Each row was made from one small tree. The marks that hang from a mark follow it in brackets, in alphabetical order. Every link used is in the known rows. Write each row's tree.
Known rows:
pideg{rituz{kobi mozum} tukenu}: [-0.24  0.39 -1.40 -0.20  0.67 -2.04  0.52  0.34  0.31 -0.35  0.23 -0.38
 -0.69 -0.37  0.20 -5.65 -1.21 -0.08  0.87 -1.26]
vuget{rerip}: [ 0.20  0.95 -0.39  0.28  2.08 -1.35  0.03  2.46  0.67  2.01 -2.26 -0.74
 -0.18  0.02 -0.20  2.18  0.00  0.49 -1.37  1.19]
bogil{rituz}: [ 1.01  0.25 -0.80 -0.42 -0.61 -1.01 -1.39  0.38  1.27  1.16 -1.78  1.07
 -0.02 -0.75 -0.27  1.28  1.31  0.36 -0.23  0.59]
lafus{rituz{kobi mozum pideg tukenu}}: [ 0.21  0.84 -0.99 -0.45 -0.57 -0.41 -0.56 -0.58 -0.72 -2.23 -0.06 -2.37
 -0.53 -0.65  1.63 -0.88 -1.79  1.09  0.33 -0.50]
bogil{rituz{kobi pideg}}: [ 1.52  0.34 -1.48  0.42 -0.81 -0.64 -1.30 -0.96  0.06  0.36 -1.70  0.42
 -0.03 -1.09  0.59 -0.46  0.58 -0.44  0.46  0.92]
kobi{rituz{lafus mozum pideg tukenu}}: [-0.79 -0.90  3.34 -0.29 -0.37  1.52 -0.44 -2.01 -2.15  0.21  3.69  0.03
  0.92  0.97 -0.61  2.64 -0.64 -0.42 -0.04 -1.06]
pideg{rituz{kobi lafus} tukenu}: [-0.47  0.03 -1.01 -0.91  0.26 -1.08  0.63  0.72  0.08  1.82  0.53  0.47
 -1.10  0.15 -0.70 -3.86  1.67  0.62  1.05  0.19]
lafus{rituz{kobi mozum}}: [-0.40  0.97 -0.54  0.09  1.29 -1.51  0.02  0.97  0.74 -1.70 -2.02 -2.57
 -1.09 -0.18  1.09 -1.64 -1.14  0.91 -1.22 -0.27]
rerip{rituz{lafus mozum pideg}}: [ 0.21 -0.40 -0.19  0.62 -2.61  1.05  0.85 -1.64  0.12  0.50 -0.02  1.22
  0.05 -0.34  0.12  0.37  1.20 -0.88 -0.76 -0.10]
rerip{rituz{lafus mozum} vuget}: [-0.05 -1.17 -0.39  0.03 -0.66  1.61 -0.04  0.23  1.55 -1.75 -0.29  0.97
 -0.44 -0.27 -1.47 -0.44  1.17 -0.97  0.18  1.43]
pideg{rituz{kobi lafus mozum} tukenu}: [-0.96  0.25 -0.92 -0.68  0.79 -1.37  0.93  0.34 -0.08  0.22  0.27  0.09
 -1.22 -0.10 -0.56 -5.58  0.63  0.19  0.74 -0.55]
kobi{rituz}: [-0.15 -0.89  3.13  0.44  1.01  0.03 -0.50 -0.04 -0.21  1.78  1.99 -0.18
  1.01  1.48 -0.54  3.53 -0.71 -0.37 -1.15 -0.67]
rerip{rituz{mozum pideg}}: [ 0.98 -0.25 -0.73  1.06 -2.71  0.40  0.32 -1.63  0.42 -0.10  0.04  0.76
  0.59 -0.58  0.90  0.31 -0.63 -1.15 -0.58 -0.76]
pideg{rituz{lafus} tukenu}: [-0.25 -0.35 -0.73 -1.49 -1.17 -0.95 -0.05  0.31  0.09  3.08  1.45  1.03
 -1.21 -0.09 -1.17 -1.58  2.21  1.04  0.49  0.24]
vuget{rerip{rituz{kobi lafus}}}: [-0.12  1.12 -1.04  0.60  1.69 -0.47  1.92  2.45  1.15  1.68 -3.33  0.01
 -0.14  0.29  0.37 -0.61  1.31 -0.29 -0.63  1.24]
kobi{rituz{lafus tukenu}}: [-1.01 -0.90  3.62 -0.74  0.84  1.27 -0.03  0.07 -0.99  1.37  2.96  0.53
  1.04  1.86 -1.09  3.85  0.68  0.41  0.07 -0.76]
rituz{kobi lafus mozum pideg tukenu}: [-1.02  0.04  0.53  0.01  0.81  1.37  0.30 -1.49 -2.13 -2.98  0.99 -0.34
  0.19  0.05 -0.02 -1.20 -0.47  0.24  1.27 -0.65]
pideg{tukenu}: [-0.15 -0.85  0.66 -0.83  0.01 -1.12 -0.50  0.28  0.27  1.67  2.01  0.27
 -0.06  1.08 -0.24  0.75 -0.88  1.32 -0.37 -0.74]
sogirok{tukenu}: [ 0.41 -0.47 -0.24  0.47  1.31 -1.48 -1.72  1.55 -0.29  3.36  0.35  0.72
 -0.31 -0.05  2.02  3.20 -0.60  1.13 -1.13  0.65]
rerip{rituz{lafus pideg}}: [ 0.68 -0.59 -0.35  0.33 -3.07  1.37  0.55 -1.24  0.16  2.07  0.26  1.62
  0.11 -0.09 -0.06  2.03  2.33 -0.45 -0.38  0.64]
bogil{rituz{mozum pideg tukenu}}: [ 1.13  0.35 -1.12 -0.59 -2.00 -0.27 -1.76 -1.68 -0.32 -0.96 -0.11  0.88
  0.38 -1.54  0.44  0.33 -0.50  0.08  1.05 -0.54]
rerip{rituz{tukenu}}: [ 0.61 -0.09 -0.54 -0.08 -1.75  0.79  0.78  0.60  1.12  0.13  0.19  1.57
  1.31  0.36  0.52  1.78  0.15  0.25  0.98 -1.13]
vuget{rerip{rituz{lafus tukenu}}}: [-0.09  0.96 -0.86 -0.27  0.53 -0.03  1.38  2.26  0.82  1.84 -2.01  0.58
  0.24  0.22  0.20  1.23  1.28  0.32 -0.05  0.87]
rituz{kobi lafus mozum pideg{tukenu}}: [-1.02 -0.42  0.66  0.32  0.65  0.14  0.47 -2.03 -1.73 -1.24  1.14 -0.61
 -0.81  0.39 -0.03 -3.43 -0.48 -0.21 -0.23 -0.14]
vuget{rerip{rituz}}: [ 0.54  1.02 -1.21  0.55  0.63 -0.86  1.11  2.20  1.33  2.14 -2.70  0.08
  0.16 -0.05  0.48  0.91  0.39 -0.23 -0.94  0.88]

Which tree is each row?
[-0.06 -0.75  2.80  0.15 -0.42  0.82 -0.93 -1.98 -1.78 -0.35  3.65 -0.35
  1.43  0.78  0.07  2.49 -2.46 -0.75  0.07 -1.79] -> kobi{rituz{mozum pideg tukenu}}
[-0.51  1.08 -0.61 -0.60  1.07 -0.97  0.09  1.13  0.32 -2.65 -1.06 -2.31
 -0.48 -0.09  1.34 -1.44 -1.54  1.51  0.17 -0.93] -> lafus{rituz{kobi mozum tukenu}}
[-0.66 -1.03  3.36  0.42 -0.12  0.98 -0.45 -2.13 -1.66  1.23  2.76 -0.29
  0.33  0.89 -0.77  2.35 -0.13 -0.99 -1.49 -0.34] -> kobi{rituz{lafus mozum pideg}}
[ 1.03  0.84 -1.51  0.69 -0.56 -0.50  0.67  1.00  0.60  2.37 -1.96  0.04
  0.15 -0.45  0.76  1.22  0.24 -0.50 -0.82  1.17] -> vuget{rerip{rituz{pideg}}}
[ 0.15  0.55 -0.87 -0.25 -0.69 -1.31 -0.47 -0.96 -0.44 -1.02 -0.02 -2.58
 -1.24 -0.47  1.64 -2.44 -1.80  0.83 -0.77 -0.17] -> lafus{rituz{kobi mozum pideg{tukenu}}}
[-0.69  0.81 -1.00 -0.29  1.19 -0.21  0.67  0.97 -0.17 -1.29 -0.91  0.19
 -0.37 -0.63 -0.72 -2.74  1.11  0.23  1.44 -0.56] -> pideg{rituz{kobi lafus mozum tukenu}}
[ 0.13  1.26 -1.14  0.25  0.86 -0.68  1.29  1.98  1.05  0.37 -2.16  0.00
  0.52 -0.11  0.75 -0.04 -0.72 -0.16 -0.14 -0.17] -> vuget{rerip{rituz{mozum tukenu}}}
[ 0.81  1.16 -1.70  0.66  0.36 -0.18  1.21  1.37  0.26  0.87 -1.97 -0.16
  0.65 -0.21  1.18 -0.09 -0.47 -0.35  0.57  0.68] -> vuget{rerip{rituz{kobi pideg tukenu}}}
[-0.84 -1.22  3.42 -0.12 -0.42  0.65 -0.36 -2.43 -1.84  1.47  3.80 -0.16
  0.22  1.24 -0.68  1.14 -0.66 -0.69 -1.15 -0.73] -> kobi{rituz{lafus mozum pideg{tukenu}}}
[ 1.25 -1.10 -1.32  0.04 -2.63  2.05 -1.13 -1.40  0.35 -2.90  1.72  0.72
  0.63 -0.99 -0.18  0.24 -1.42 -1.06  1.94  0.53] -> rerip{rituz{mozum pideg tukenu} vuget}
[-0.92  0.62  0.27  0.43  3.06 -0.34  0.65  0.97 -0.18 -4.41 -0.42 -0.86
  1.04  0.56  0.52 -1.96 -2.80  0.42  1.30 -2.19] -> rituz{kobi mozum tukenu}
[ 0.77  0.00 -0.44  0.29  0.13  0.84 -0.67 -0.93 -1.54 -1.55  1.39 -0.39
  1.10  0.04  0.78  1.14 -1.58  0.45  1.97 -0.47] -> rituz{kobi pideg tukenu}
[ 0.39 -1.41 -0.49 -0.25 -1.12  1.91 -0.32  0.63  1.63 -0.17 -0.02  1.37
 -0.34  0.04 -1.54  1.29  2.21 -0.55  0.50  2.22] -> rerip{rituz{lafus} vuget}
[ 1.56 -0.26 -1.15 -0.67 -2.55 -0.78 -1.84 -1.65  0.03  1.89  0.25  1.10
 -0.21 -1.00  0.31  0.46  0.61  0.22  0.28  0.62] -> bogil{rituz{pideg{tukenu}}}
[-1.81  0.25  1.17  0.72  3.41 -0.18  1.20  0.87 -0.02 -2.20 -1.79 -0.69
 -0.57  0.78 -0.75 -2.22  0.46  0.01 -0.98 -0.19] -> rituz{kobi lafus mozum}
[-1.48 -0.69  3.76 -0.47  1.28  0.99  0.20 -0.35 -1.05 -0.17  2.68  0.13
  0.97  1.59 -0.93  2.13 -0.45 -0.02 -0.26 -1.51] -> kobi{rituz{lafus mozum tukenu}}
[-0.49  0.72 -0.42 -0.69  1.22 -0.23  0.10  0.48  0.40 -2.06 -2.02  0.81
 -0.02 -0.40 -0.10 -2.31  1.03  0.41  1.26 -0.29] -> bogil{rituz{kobi lafus mozum tukenu}}
[ 0.23  1.15 -1.12  0.77  0.94 -1.07  1.29  1.90  1.29  0.99 -2.82 -0.23
  0.11 -0.22  0.62 -0.26 -0.40 -0.58 -1.14  0.35] -> vuget{rerip{rituz{mozum}}}
[ 0.98 -1.13 -1.10 -0.45 -1.41  1.83 -0.76  0.75  1.54 -1.73  0.95  1.21
  0.77 -0.11 -0.71  1.49 -0.10 -0.24  2.09  0.83] -> rerip{rituz{tukenu} vuget}
[-0.53 -0.55  0.95  0.17 -1.04  0.73 -0.75 -2.19 -1.47  0.18  0.92  0.02
 -0.75 -0.42 -1.02  1.60  0.94 -0.05 -1.56  0.50] -> rituz{lafus mozum pideg}
[ 0.00  0.28 -0.87 -1.13 -0.79  0.13 -0.37  1.00 -0.04  1.47  0.24  1.09
 -0.38 -0.65 -1.48  1.21  2.73  1.04  1.19  0.25] -> pideg{rituz{lafus tukenu}}
[-1.35 -0.79  3.77  0.19  1.50  0.42  0.19 -0.40 -0.62  0.77  1.69 -0.20
  0.37  1.54 -1.21  1.89  0.04 -0.62 -1.63 -0.76] -> kobi{rituz{lafus mozum}}
[-0.42  0.60 -0.42 -0.02  1.41 -0.77  0.01  0.37  0.80 -1.07 -3.02  0.53
 -0.59 -0.51 -0.26 -2.57  1.55 -0.19 -0.12  0.39] -> bogil{rituz{kobi lafus mozum}}
[ 0.81  0.51 -1.05 -0.03 -0.84 -0.68 -0.90 -0.28 -0.23  0.27 -0.77 -2.25
 -1.00 -0.55  1.24  0.49 -0.16  0.98 -0.76  0.94] -> lafus{rituz{kobi pideg}}
[ 0.70 -1.00 -0.86  0.54 -0.74  0.98 -0.46  0.20  1.86 -2.32 -0.28  0.47
  0.10 -0.51 -0.71 -0.46 -0.70 -1.29  0.34  0.77] -> rerip{rituz{mozum} vuget}
[ 0.26  0.16 -0.16  1.67  1.00 -0.35 -0.38 -1.65 -1.08 -2.43 -0.36 -1.41
  0.13 -0.47  0.72 -1.63 -2.40 -0.93 -0.53 -0.56] -> rituz{kobi mozum pideg}
[ 0.61  0.26 -1.06 -0.51 -1.12 -1.00 -0.63 -0.60 -0.38  0.61  0.31 -2.16
 -1.17 -0.22  1.50 -0.75 -0.73  1.23 -0.40  0.59] -> lafus{rituz{kobi pideg{tukenu}}}
[ 0.18  0.90 -1.48  0.82  1.30 -1.41  0.22  0.88  0.55 -0.88 -1.88 -0.60
 -0.43 -1.06 -0.26 -3.15 -0.18 -0.68  0.18 -0.51] -> pideg{rituz{kobi mozum}}
[-0.19 -1.07 -0.42 -0.65 -0.88  2.16 -0.01  0.30  1.08 -2.65  0.67  1.27
  0.15 -0.10 -1.25 -0.11  0.62 -0.39  1.61  0.77] -> rerip{rituz{lafus mozum tukenu} vuget}
[-0.18 -1.24  3.29  0.15 -0.60  1.22 -0.69 -1.72 -1.63  2.75  2.93  0.17
  0.43  1.15 -0.93  4.02  0.99 -0.56 -1.17  0.34] -> kobi{rituz{lafus pideg}}
[-0.41  1.10 -0.74 -0.08  0.83 -0.21  1.59  1.93  0.79  0.74 -2.14  0.33
  0.16  0.08  0.24 -0.04  0.48  0.05 -0.23  0.33] -> vuget{rerip{rituz{lafus mozum tukenu}}}
